In the rows, 128 means zero.
Known rows, with every way that one mark hangs from another
{j612 {j28 j81 {j677 {j23 j178 j485}}} {j227 j703}}: [ 98 146 141 149 152 128 150 159  95 177 144 143 112 162 163 100 140 159
 146  28 175 148 113 150 114 143 122 132 112  99  87  84 186 142  68  82
 146 158 103]
{j943 j431 j615 {j937 {j703 {j81 {j28 j677}}}}}: [168  90 116 113 126 165 123 103 183 133 146 120 113 146  86 141 124 129
 124 175 117 114 162 109 121 127 130 124 145 141 116 147 115 105 140 192
 133 102 170]
{j677 {j23 j178 j485} {j28 j612}}: [ 82 141 139 133 113  63 136 151  77 152 129 150 144 135 141 123 141 139
 119  83 136 162  89 157 102  92 159 123 114 122 111 100 134 146  79 102
 121 145 112]
{j178 {j23 j677}}: [121 123 130  93 112 105 121 142 100  99 146 156 154 118 114 140 130 106
 138 119 122 165 101 138 130 130 128 159 131 145 127  76 111 134 105 137
 152 155 132]
{j937 {j703 j227} j943}: [132 117 122 122 134 150 134 119 193 119 130  78 171 118 128 158 106 114
 129 151  96 113 129  83 159 142 103 143 123 169 168 151  94 122 147 168
 121 142 117]
{j223 {j615 {j943 j431 {j937 {j703 {j81 j28 j227}}}}}}: [166 103 101 120 114 163 118 116 201  92 108  83 143 119 112 160 131 101
 120 216  92  95 163  67 133 127 138 123 152 121 153 173  75  93 211 204
  83  83 148]
{j178 {j23 j485 {j677 {j28 {j81 j703} {j612 j227}}}}}: [ 99 149 170 138 158 127 172 128  52 156 120 160  84 146 131 105 144 170
 165  84 141 156 158 183 113 110 125 142 118  83 119  58 207 179 104  67
 113 169 127]
{j223 {j615 {j943 {j937 j703}}}}: [159 102  72 106 114 138  92 146 200  76 115  80 179 124 105 136 141  98
 112 188  94 128 121  44 142 137 128 129 130 145 162 178  49  78 179 206
 116 131 131]
{j223 {j615 {j943 j431 {j937 j703}}}}: [161  84  57  93 110 132  87 144 204  65 118  89 194 123 107 142 147 100
 120 206  79 124 120  44 135 131 146 125 142 143 157 176  48  54 181 228
 131 125 138]
{j485 {j23 {j677 {j28 {j81 j703} {j612 j227}}}}}: [ 98 148 177 150 169 132 149  98  63 148 121 133  50 136 149 106 135 182
 184  99 135 127 174 185 129 123 118 138  98  71 114  89 206 181 134  79
 140 144 112]
{j28 {j81 j703} {j612 j227} {j677 {j23 j178 j485}}}: [101 136 163 162 160 111 160 137  95 185 140 164 125 156 135 111 147 184
 158  41 170 143 122 179 115 121 125 106  98  50  78  64 181 160  79  51
 116 156 109]
{j937 j703 j943}: [127 118 102 113 132 131 111 120 180 106 133 100 163 116 115 139 128 123
 118 162  95 141 126  68 146 136 107 136 114 164 159 156  90 112 149 175
 142 142 132]
{j23 j178 j677}: [105 127 122 122 119  98 112 156 109 112 151 151 165 130 116 123 144 100
 116 107 121 154  92 113 144 144 136 151 129 130 124  91 112 138  98 136
 147 148 135]
{j223 {j615 j943}}: [127 114  89 108 119 102  81 150 158  67 131 126 174  93 120 134 133  98
 113 183  94 138 108  90 143 130 136 129 132 160 152 185  60  75 172 178
 138 131 127]
{j485 {j23 j178}}: [107 122 125 129 105  75 113 129 126 136 149 121 144 115 132 129 137 117
 139 109 131 156  74 128 130 125 149 146 122 139 117 107  94 100 100 139
 169 109 118]
{j223 {j615 {j943 j431 j937}}}: [156  91  69  88 106 114  82 161 170  53 124 123 191 113 121 133 145  88
 126 217  83 121 108  71 122 123 155 127 136 143 145 188  58  57 179 218
 142 127 143]
{j431 {j943 {j615 j223} {j937 j703}}}: [168  89  64  86 125 154  91 110 197  88 132 102 155 128  73 126 121 100
  95 215 110 116 131  48 117 125 110 122 140 181 185 209  44  79 156 183
 139 120 164]
{j227 j612 j703}: [136 154 109 151 120 117 120 115 124 119  95 129 129  98 126 105 122 113
 106 131 122 129 118 100 150 140 117 124 136 155 149 154 135 116 147 121
 147 124 119]
{j23 j178 j485 j677}: [ 91 127 114 120 107  83 129 173 112 128 164 153 182 140 112 118 154 100
 108  90 126 175  77 117 124 136 151 153 144 131 122  72 120 143  68 125
 134 155 145]
{j178 {j23 {j677 {j28 {j81 j227 j703}}}}}: [116 134 156 127 156 121 149 112  81 117  99 154  86 129 138 118 139 150
 156 133 134 136 165 151 125 111 139 145 110  92 131  82 158 178 140  65
 110 132 140]
{j178 {j23 j485 j677}}: [107 123 122  91 100  90 139 160 103 115 158 159 171 129 109 134 140 107
 131 100 127 186  85 143 110 122 142 163 145 146 126  55 119 138  77 128
 141 163 142]
{j227 {j81 {j28 {j677 {j23 j178 j485}}}} j612 j703}: [107 172 124 175  99  92 153 150 105 188 137 137 102 138 137 104 166 132
 101  55 164 136  97 156 111 136 150  98 142 108  92  90 181 147  69  84
 115 112 115]
{j485 {j23 {j677 j28}}}: [ 95 127 134 104 118  94 112 133  89 109 144 126 106 124 144 124 135 132
 148 122 114 155 115 155 117 118 147 156 115 144 129 100 138 151 112 136
 165 140 128]
{j612 {j28 {j677 {j23 j178}}} {j227 j81 j703}}: [111 158 141 152 138 139 119 140  88 155 138 122  86 149 175 107 136 144
 133  49 167 126 121 150 122 152 104 124 117 114 101 114 178 134 104  94
 156 141  84]
{j612 {j227 {j81 {j28 j677}}}}: [132 144 168 127 124 152 132 119 100 128 151 137  77 132 148 120 130 154
 154 121 138 124 146 167 122 141 103 124 128 124 104 131 181 142 130 127
 146 138 144]
{j81 {j28 j612 {j677 {j23 j178}}} {j703 j227}}: [111 136 179 169 133 135 171 128 108 174 115 146 128 155 140 150 121 148
 138  88 151 115 126 191 136 125 137  98 102  74 101  81 141 159  93  65
  87 115  82]
{j81 {j227 j612}}: [143 150 139 123 116 115 130 119 102 101  90 135 112  87 146 130 113 120
 119 153 117 116 123 128 142 125 126 134 132 135 138 143 134 145 150 115
 113 117 136]
{j431 {j943 {j615 j223} {j937 {j703 j81}}}}: [170  97  72 102 141 164  91  94 214 113 143 103 147 114  59 132 107 102
  95 201 116 100 151  54 120 124  92 125 144 188 178 206  50  87 176 187
 134 105 171]
{j677 {j23 j178 j485} {j28 {j81 j227} j612}}: [ 87 143 167 144 135  71 156 136  72 161 112 153 111 132 155 124 146 156
 145  83 151 138 121 166 108  89 161 124 110  82  97  96 168 180  95  68
 100 132 128]
{j677 {j23 j178} {j28 {j612 {j227 {j703 j81}}}}}: [ 99 161 163 183 148 122 126 100  84 173 119 113  94 130 147 117 114 141
 130  58 149 121 136 141 133 115 103 123 114 117 127 129 169 149 149  91
 135 135  85]
{j431 {j943 {j615 j223} {j937 {j703 {j81 j28} j227}}}}: [170 108 108 121 134 197 135  89 218 134 140  84 129 125  74 153  89  93
 104 204 119  70 168  82 127 131  95 126 156 183 181 201  67 104 169 182
  99  89 160]
{j943 j431 {j615 j223} {j937 {j703 j227}}}: [168  82  88 101 112 157 113 107 202  99 136  71 168 129 102 152  95  85
 109 190  98 105 131  79 139 128 141 143 167 170 175 185  53  73 152 180
 125 104 148]
{j81 {j227 {j612 {j28 {j677 {j23 j178 j485}}}}} j703}: [111 160 134 141 129 113 160 162  81 163  93 152 102 138 165 120 134 149
 102  82 156 135 109 174 107 123 151 112 112  87 103  73 154 163  72  46
  73 112  99]
{j81 {j28 j612 {j677 {j23 j178}}} {j227 j703}}: [113 137 175 170 116 119 152 124  85 155  98 143 107 153 143 136 143 139
 124  89 158 131 119 165 135 121 147 101 111  72 105  96 160 169 108  57
 105 113  91]
{j615 j223 {j943 j431 {j937 j703}}}: [167  87  62  82 112 149  80 131 196  83 125  88 202 120 111 140 141 103
 121 204  91 131 112  52 142 134 141 125 142 147 163 172  33  57 186 216
 133 123 152]
{j612 {j28 {j677 j23}} {j227 {j81 j703}}}: [121 155 149 124 154 157 131 121  95 133 135 142  75 137 176 119 115 175
 151  96 157 121 158 172 102 138  87 118 101 105 105 118 168 144 128  85
 137 138  98]

Rows
[108 135 170 149 108 119 172 128  93 150 107 149 119 153 141 135 138 153
 130  96 157 149 126 176 105 110 147 105 122  84 109  91 176 179 102  51
  97 126 107] : {j81 {j28 j612 {j677 {j23 j485}}} {j227 j703}}
[160  88  77  86 106 119  86 127 156  75 147 130 157 116 102 126 116  82
 107 213 101 127 114  92 113 114 154 137 152 164 154 203  56  63 151 178
 156 105 169] : {j943 j431 {j615 j223} j937}
[101 146 152 172 124 128 155 133 121 194 167 128 122 157 134 121 130 138
 126  34 169 147 105 151 109 133 119 121 132 110 101  84 164 144  93  88
 126 133 112] : {j612 {j227 {j703 {j81 {j28 {j677 {j23 j178 j485}}}}}}}
[ 96 129 129  90 106  88 134 160  78 117 145 152 141 134 125 122 142 120
 130 105 119 184  99 152 101 106 155 160 135 157 132  67 138 148  82 123
 137 166 143] : {j178 {j23 j485 {j677 j28}}}
[100 152 140 154 143 137 139 149 107 187 152 130 120 153 152 116 120 141
 122  25 169 147 110 152 110 140 107 135 123 127 101  85 168 139  89  90
 137 144  94] : {j612 {j28 {j677 {j23 j178 j485}}} {j227 {j703 j81}}}
[155 107  81 102 112 120  87 163 167  65 122 115 177 113 117 127 139  86
 119 199  97 124 109  72 128 129 137 132 125 145 151 190  59  80 175 194
 127 132 136] : {j223 {j615 {j943 j937}}}
[156  89  93  91 107 113 104 127 146  79 138 142 149 124 110 125 125  97
 127 204 105 127 116  90 107 114 147 141 145 153 138 179  86  81 136 188
 162 123 168] : {j943 j431 j615 j937}
[123 151 156 151 122 145 138 109 108 142 147 122  81 144 158 119 131 152
 150  84 160 124 140 156 111 142 101 113 123 110 108 127 180 146 132  96
 150 138 109] : {j612 {j227 {j81 {j28 {j677 j23}}} j703}}
[165  82  67  91 110 138  90 109 190  86 141  95 160 126  90 133 117  92
 100 200  97 132 127  64 127 122 145 135 159 165 167 192  46  60 154 188
 142 104 162] : {j943 j431 {j615 j223} {j937 j703}}
[133 130 162 149 141 154 125 115  95 131 109 135 116 139 133 111 124 154
 142  97 136 137 137 148 150 138  99 119 117 116 125 128 184 139 142  95
 155 161 103] : {j28 {j612 {j227 j703}} j677}
[129 132 183 157 141 167 171 113 118 149  99 151 117 142 128 140 111 156
 143 138 131 112 161 187 147 130 122 105 113 101 121 111 162 156 129  81
  96 116 108] : {j81 {j28 j612 j677} {j703 j227}}
[110 128 136  93 118 103 116 141  76 100 132 148 124 124 130 128 132 118
 137 124 115 164 115 148 121 114 141 157 122 154 133  89 130 147 113 132
 149 159 135] : {j178 {j23 {j677 j28}}}
[132 117 135 135 168 132 127 116 143 129 123 172 131 128 117 107 136 172
 153 129 140 135 153 137 139 132 119 113  97 105 105 120 142 133 138  94
 150 131 147] : {j28 {j81 j703} j677}
[148 143 146 157 151 134 137 115 113 135  80 143  93 110 140 104 136 153
 136 115 143 104 151 136 160 140 125 115 120 107 112 129 190 163 148  77
 129 123 135] : {j28 {j81 {j227 j612 j703}} j677}
[101 137 160 170 147 108 152 142  94 186 140 146 130 158 138 106 151 166
 152  23 173 146 109 162 126 129 126 114 112  71  81  75 196 157  78  65
 140 164 102] : {j28 j81 {j612 {j227 j703}} {j677 {j23 j178 j485}}}
[140 102  86 116 130 140  99 103 208 107 164  68 143 101 111 157 109  93
 102 193  85  92 146  87 147 134 129 133 170 186 178 209  76  75 165 181
 132 100 142] : {j937 {j703 {j227 j81}} {j943 j431 {j615 j223}}}
[112 145 178 162 135 138 155 121  77 163 126 151  96 159 145 129 131 166
 143  82 155 136 128 184 124 126 120  98  96  59  98  88 159 153 103  67
 107 132  89] : {j81 {j28 {j612 j227} {j677 {j23 j178}}} j703}
[170 145 127 136 102 168 166 107 164 141 102  81 106 124 136 143 124 116
 135 163 111  70 160 112 135 146 125 122 162 131 132 135 153 126 143 186
  99  96 141] : {j943 j431 {j937 {j703 {j227 {j81 j28} j612}}}}
[126 149 190 158 135 155 165  99 129 157 122 138 119 106 121 158  87 123
 143 133 127  97 162 170 151 127 103 131 135 139 124 130 152 155 151 131
 105 105 121] : {j703 {j81 {j28 j612}} j227}
[133  95  85  92 116 101  79 113 146  75 158 142 155  95 105 133 108  93
 101 197  97 141 114 111 127 114 153 134 161 179 157 198  58  59 149 162
 167 104 159] : {j943 j431 {j615 j223}}
[128 175 124 142 135 131 122 133  95 144 104 138  76 114 164 108 130 147
 118  88 153 109 141 159 124 145 110 108 118 134 101 128 184 145 118 102
 143 123  95] : {j227 j81 {j612 {j28 {j677 j23}}} j703}
[134 159 140 132 131 140 135 134  83 126  75 135  82 119 176 125 112 141
 118 104 148 113 137 159 130 136 123 117 111 119 117 120 169 163 124  75
 113 122  90] : {j81 {j227 {j612 {j28 {j677 j23}}} j703}}
[112 138 154 149 172 142 157 144 124 169 121 151 121 147 162 132 115 159
 155  74 163 106 140 171 136 141 124 121  91  90  89  86 143 149  90  76
 116 124  93] : {j612 {j28 {j81 {j703 j227}} {j677 {j23 j178}}}}
[100 143 179 147 153 106 137 137  54 135 100 157  89 132 141 116 152 141
 142 110 130 120 153 159 152 120 149 139 112  79 107  92 189 201 120  84
 109 140 138] : {j23 j178 {j677 {j28 {j81 j227} j612}}}
[100 119 130 124 134  72 135 164 126 161 167 167 167 143 130 121 154 154
 147  55 161 159  85 153 111 120 151 123 107 103  71  69 135 139  59 102
 145 152 141] : {j28 j81 {j677 {j23 j178 j485}}}
[138 169 136 118 136 138 115 144  86 130 108 155  71 100 154 110 129 147
 121 124 133 110 148 170 136 146 113 121 123 149  96 133 185 142 118 132
 141 123 129] : {j227 j81 {j612 {j28 j677}}}
[147 135 121 145 135 159 146  92 185 146 136  87  98  91 110 164  94 101
 105 185  86  69 167 108 157 135 116 130 163 174 157 178 122 111 157 198
  98  89 139] : {j937 {j703 {j81 j28} {j227 j612}} {j943 j431 j615}}
[131 147 162 148 139 164 143 104 113 136 137 140  71 140 143 109 132 168
 147 129 142 124 164 159 119 142  98 110 120 103 117 130 177 141 144  93
 130 123 133] : {j612 {j227 {j81 {j28 j677} j703}}}
[ 93 128 111 120 101  63 131 157 126 138 161 146 186 130 131 131 137 114
 119  82 143 171  62 122 102 114 149 136 128 133 114  94  90 118  73 120
 137 140 124] : {j677 {j23 j178 j485}}
[171  88  85  95 127 172 114 110 209 100 129  79 164 129  86 144  98  92
 105 205 110  88 134  64 128 131 108 131 149 187 193 202  49  90 153 175
 120 120 150] : {j431 {j943 {j615 j223} {j937 {j703 j227}}}}
[102 138 154 116 134 115 118 136  66 106 115 157 116 126 129 119 133 135
 131 134 109 143 144 156 137 118 133 138 114 130 130 114 164 173 128 123
 135 159 131] : {j23 {j677 {j28 j612}}}
[170 106 105 116 121 193 123 112 216 130 133  70 175 119 114 167 108  93
 131 193 100  85 148  84 151 140 126 128 158 150 159 163  57  83 200 215
  93  93 147] : {j615 j223 {j943 j431 {j937 {j703 {j81 j28} j227}}}}
[180 134 121 139 127 154 129  90 165 132  98  89  86 103 101 136 102 106
 100 167 122  86 159  84 140 126 107 141 151 141 152 167 115 143 172 149
  85  93 154] : {j943 j615 {j937 {j703 {j81 {j227 j612}}}}}
